Each row was made from one small tree. The marks that hang from a mark follow it in brackets, in alphabetical order. Every link used is in the known rows. Write each row's tree.
Known rows
guteb{bekemo{dovi}}: [-1.047  0.136  0.456  0.575 -1.251 -2.429 -2.423 -0.776 -1.434 -0.328
  0.565  0.628  0.008  1.289 -0.223 -1.635  1.902 -0.625  0.410 -2.013
  0.727  0.113]
mevuvuv{ketem kudig}: [-5.059 -3.715  0.748 -0.598 -1.638 -2.312 -0.072  1.007  3.990  0.237
  0.611  1.821  3.500 -3.628  1.318  0.766 -0.278  0.231  1.347 -3.489
 -0.089  2.362]
zadi{fatu}: [-0.943 -1.084  1.904 -2.561  3.530  0.248  1.325 -2.003 -0.910 -2.779
  1.094  1.973  2.983  1.045  0.817 -0.104 -0.337  0.556 -0.008 -0.140
 -0.474  0.212]
kudig{mevuvuv{ketem}}: [-4.460 -3.147 -1.000 -0.442 -1.375 -1.588  0.153  1.131  3.032 -0.238
  1.548  0.343  4.060 -1.136  2.411  0.641 -0.694 -0.111  0.646 -3.777
 -0.175  1.591]
bekemo{dovi guteb}: [-0.138  0.321 -2.098  0.499 -1.984 -0.217 -0.573 -0.103 -3.286  0.133
 -0.842  0.189 -0.407  0.615 -0.815 -0.020  1.370 -2.008  1.660 -1.724
 -0.445  1.336]
sini{dovi{zadi{fatu ruvi}} guteb ketem}: [ 1.515 -0.090 -1.450  2.236  0.647  2.147  1.505 -0.526  0.912  3.881
 -0.343 -2.125 -2.455 -1.275 -0.043  1.105 -1.091  2.377 -1.117  3.886
 -0.321 -0.194]
gofe{zadi{fatu}}: [-1.233 -0.712  1.348 -2.293  4.609  1.227  1.272 -1.366  1.152 -3.884
 -0.698  0.728  2.404  1.092  0.846 -1.204  0.063 -0.668 -1.962  0.830
 -0.844 -0.977]
zadi{fatu ruvi}: [ 0.315 -1.806  1.291 -1.865  5.025  1.608  1.925 -1.669 -0.719 -2.570
  1.105  1.058  4.087  1.600 -0.040  0.744 -1.752  1.025 -0.063  1.326
 -1.132  0.003]
sini{dovi{zadi{fatu ruvi}} guteb{bekemo} ketem}: [ 0.990  0.277 -0.257  3.653 -0.634  1.672 -0.496 -0.455  0.469  4.891
 -0.269 -1.844 -3.764 -0.969  0.453  0.370  0.097  2.248 -1.231  3.647
  0.430 -0.320]
bekemo{guteb}: [-2.273 -2.288 -0.341 -0.129 -0.523  0.752  1.361  0.670 -2.496 -1.206
 -0.294  1.993  1.020  0.430  0.564  0.360  0.417 -1.774  1.534 -1.712
 -0.240  1.677]
dovi{zadi{fatu ruvi{kurev}}}: [ 1.482 -0.477  1.561 -3.104  4.707  2.398  2.957 -1.523 -0.188 -3.510
  1.138  0.074  3.083  1.923 -1.759  1.135 -3.486 -0.616 -2.429  3.546
 -0.892 -1.112]
ruvi{kurev}: [-1.483 -2.888  0.581 -3.840  2.628  0.645  2.163 -0.453 -0.724 -4.016
  1.915  2.474  4.201  1.215 -1.868 -0.551 -1.175 -1.139  0.533 -1.270
 -0.106 -0.503]
sini{dovi}: [-1.233 -1.403 -0.988 -1.275 -0.292 -0.534 -0.174 -0.624  0.458 -0.430
  1.496  0.241  1.775  0.798 -1.406 -0.142 -0.069 -0.438  0.405 -0.233
 -0.154 -1.119]
kudig{mevuvuv}: [-2.952 -3.099 -0.870 -1.224 -0.099 -1.045  0.671  0.372  1.801 -1.636
  1.921  1.117  4.088  0.182  1.706 -0.396 -0.763 -0.266  0.305 -3.145
  0.280  0.721]
dovi{zadi}: [-0.890 -0.733  0.632 -1.553  1.120 -0.787  1.999 -0.188  0.672 -2.654
  0.514  0.009  1.203  0.814  0.012  0.310 -1.810 -1.076 -1.866  0.790
  0.077 -0.148]
guteb{bekemo sini}: [-2.697 -0.859  2.555  0.078 -2.547 -2.382 -1.839  1.401 -0.251  0.041
  0.214  2.103 -0.970 -0.370  1.385 -1.198  1.905  0.214  1.637 -2.869
  1.176 -0.178]
gofe{zadi{ruvi}}: [-1.182 -2.507 -0.301 -1.062  4.165  1.268  1.797  0.465  1.923 -3.530
 -0.788 -0.073  3.122  1.294 -0.158 -0.838 -1.031 -1.011 -1.668  0.835
 -0.904 -0.908]
fatu{zadi}: [-0.091 -1.153 -0.519 -1.310  2.280  1.333  1.848 -1.373  1.777 -2.990
  1.555  2.426  2.392  1.377  0.812 -0.810  0.455 -0.457 -0.719 -0.875
 -0.150  0.493]
fatu{zadi{ruvi{kurev}}}: [ 1.303 -2.016 -0.856 -2.181  4.270  3.458  2.878 -1.171  1.582 -3.745
  2.145  2.187  4.146  2.140 -1.263 -0.248 -1.158 -0.784 -0.823  0.651
 -0.716 -0.278]
gofe{zadi}: [-2.192 -1.858  0.231 -1.612  2.934  0.196  1.341  0.186  1.743 -3.750
 -0.780  0.556  2.304  0.738  0.533 -1.525 -0.002 -1.427 -1.604 -0.481
 -0.339 -0.755]
sini{ketem}: [-0.900 -2.043 -0.458  0.323  1.840 -1.708  0.776  0.663  1.225 -0.489
  0.778  0.651  1.640 -0.998  1.603 -0.363 -0.172  1.942  1.003 -2.489
  0.728  1.545]
fatu{zadi{ruvi}}: [ 0.845 -1.704 -0.992 -0.713  3.547  2.378  2.361 -0.975  1.893 -2.817
  1.471  1.771  3.255  1.872  0.177 -0.151 -0.664 -0.197 -0.803  0.310
 -0.649  0.303]

Which tree is each row?
[-0.391  0.034 -0.681  3.774 -1.983 -1.236 -0.556  0.394 -0.452  3.639
 -0.969 -0.636 -4.021 -1.701  1.788 -1.146  1.665  1.722 -0.041 -0.620
  1.090  1.649] -> sini{guteb{bekemo{dovi{zadi}}} ketem}
[ 0.292  1.163  2.284 -0.719 -1.883  0.417 -1.921  0.172 -0.008  1.016
  0.679 -0.053 -1.386  0.443 -1.605  0.068  0.038 -0.269 -0.347  1.693
  0.539 -2.686] -> guteb{bekemo sini{dovi{zadi{fatu ruvi{kurev}}}}}
[ 0.214  0.754  0.135  3.185 -1.625  0.798 -0.799 -0.663  0.307  4.731
 -0.307 -1.336 -4.467 -1.420  0.991 -0.079  0.945  1.980 -1.122  2.676
  0.828 -0.194] -> sini{dovi{zadi{fatu}} guteb{bekemo} ketem}
[ 2.365  3.867 -0.940  1.531 -2.853 -0.078 -1.156  0.510 -1.823  2.503
 -2.078 -1.660 -3.972 -1.427  0.337  1.029  0.867 -0.187  0.720  0.252
 -0.092  0.956] -> bekemo{dovi{zadi{fatu}} guteb{sini{ketem}}}
[-0.583  1.790  2.347  0.095 -3.244 -1.119 -2.634  0.102  0.219  1.632
  0.137 -0.011 -2.734 -0.076 -0.042 -0.234  1.173 -0.044 -0.304  0.780
  0.870 -2.016] -> guteb{bekemo sini{dovi{zadi{fatu}}}}
[ 2.402  2.393 -2.206  2.528 -3.162 -0.106 -0.742  1.998 -1.205  2.674
 -2.142 -2.301 -3.352 -1.256 -0.427  1.217  0.023 -0.495  1.007  0.168
 -0.159  1.034] -> bekemo{dovi{zadi{ruvi}} guteb{sini{ketem}}}
[ 0.773 -2.190  1.482 -3.554  5.901  2.951  2.640 -1.803 -1.205 -3.755
  1.818  1.611  5.199  2.048 -1.882  0.579 -2.400  0.246 -0.096  1.749
 -1.152 -0.770] -> zadi{fatu ruvi{kurev}}
[ 1.053  2.705  1.802  0.679 -2.131 -1.605 -2.595  0.034 -0.735  1.158
 -0.527 -0.633 -2.382  0.224 -0.110 -0.389  0.996  0.091 -0.101  0.357
  0.350 -1.052] -> guteb{bekemo{dovi{zadi{fatu ruvi}}} sini}
[ 1.864  1.015 -1.431 -0.452  0.680 -0.857  0.353 -0.813 -0.106 -1.015
  0.018 -1.870  0.810  1.349 -1.809  0.396 -1.412 -1.001 -1.424  1.325
 -0.589 -0.461] -> bekemo{dovi{zadi{ruvi}}}
[ 1.364  3.480  1.410  1.983 -2.784 -2.792 -3.367  0.508  0.389  2.704
 -0.786 -1.138 -3.876 -1.389  1.364 -0.843  1.824  1.705  0.324 -0.997
  1.264 -0.160] -> guteb{bekemo{dovi{zadi{fatu}}} sini{ketem}}
[ 0.750  2.700  0.597  2.337 -3.762 -3.441 -3.364  1.445  0.668  2.832
 -0.875 -1.226 -3.997 -1.599  1.173 -0.906  1.825  1.167  0.516 -1.768
  1.589 -0.010] -> guteb{bekemo{dovi{zadi}} sini{ketem}}
[ 0.945  0.775 -0.584  1.548 -1.857  1.521 -0.163  1.470 -0.797  2.587
 -1.057 -0.768 -2.184 -1.306  0.177  1.685 -0.153  0.280  1.324  0.993
 -0.134  0.309] -> bekemo{guteb{sini{dovi{zadi{fatu ruvi}} ketem}}}
[-0.019  1.610  0.424  2.301 -3.511 -3.645 -3.763  1.448  0.257  2.820
 -0.503 -0.152 -2.996 -1.691  1.271 -1.416  2.733  1.724  2.117 -3.436
  1.583  0.425] -> guteb{bekemo{dovi} sini{ketem}}
[-0.372 -0.129 -0.732  0.344 -2.186 -1.809 -1.247  1.767  1.874  2.218
  0.314 -0.273 -0.995 -2.025  0.413 -0.031  0.839  2.006  2.130 -1.952
  0.739 -0.528] -> guteb{sini{dovi ketem}}
[ 1.897  1.084  0.046 -0.753 -0.008  0.572 -0.046  0.800  1.803  1.504
  0.465 -1.254 -0.703 -1.248 -1.129  0.998 -1.267  1.672  0.272  1.488
  0.088 -1.710] -> guteb{sini{dovi{zadi{fatu ruvi{kurev}}} ketem}}
[ 2.749  1.942 -1.153 -0.465  0.510  2.511  0.732 -1.100 -3.259 -0.615
 -0.725 -1.127 -0.118  1.562 -2.543  1.220 -1.099 -2.290 -0.668  2.547
 -1.164  0.107] -> bekemo{dovi{zadi{fatu ruvi{kurev}}} guteb}
[-1.099  0.142 -0.472  0.275 -3.917  0.657 -0.063  1.625 -1.374  1.147
 -0.989  0.230 -2.199 -0.644 -0.439  1.030  0.505 -1.778  1.287 -0.128
 -0.023 -0.127] -> bekemo{guteb{sini{dovi{zadi}}}}
[ 1.651  2.911 -1.820  2.098 -4.092 -0.951 -1.106  1.676 -1.346  2.568
 -2.061 -1.782 -4.054 -1.618  0.171  0.780  0.941 -0.688  1.003 -0.820
  0.288  1.191] -> bekemo{dovi{zadi} guteb{sini{ketem}}}
[ 0.786  0.357 -0.266  3.697 -0.146  0.144 -0.300 -0.315 -0.748  3.633
 -0.947 -0.953 -3.406 -1.150  1.604 -0.489  0.990  2.328 -0.309  1.015
  0.442  1.408] -> sini{guteb{bekemo{dovi{zadi{fatu ruvi}}}} ketem}
[ 0.183 -1.700  1.068 -3.059  6.499  3.407  2.331 -1.229  1.032 -4.572
 -0.118  0.565  4.233  1.838 -1.267 -0.664 -1.680 -0.938 -2.011  2.335
 -1.304 -1.754] -> gofe{zadi{fatu ruvi{kurev}}}
[ 0.670  1.615 -2.032  1.990 -3.857 -1.147 -1.596  1.655 -2.027  2.587
 -1.772 -0.461 -2.777 -1.759  0.444  0.070  2.102 -0.131  3.020 -2.823
  0.182  1.626] -> bekemo{dovi guteb{sini{ketem}}}
[ 2.413  2.120 -1.269  0.562 -0.068  1.602  0.353 -1.072 -3.024  0.080
 -1.201 -1.474 -0.856  1.326 -1.319  1.356 -0.722 -1.860 -0.680  2.329
 -1.135  0.588] -> bekemo{dovi{zadi{fatu ruvi}} guteb}
[-0.187  2.377  1.334  0.694 -4.068 -2.881 -2.847  0.775 -0.367  1.204
 -0.653 -0.411 -3.124 -0.193  0.047 -0.997  1.747 -0.577  0.111 -1.196
  0.949 -0.842] -> guteb{bekemo{dovi{zadi}} sini}
[ 2.925  1.807 -0.424 -2.147  2.546  0.804  0.886 -2.083 -0.927 -1.858
  0.559 -1.411  1.657  1.710 -2.755  0.489 -1.871 -0.787 -1.701  2.491
 -1.010 -1.062] -> bekemo{dovi{zadi{fatu ruvi{kurev}}}}
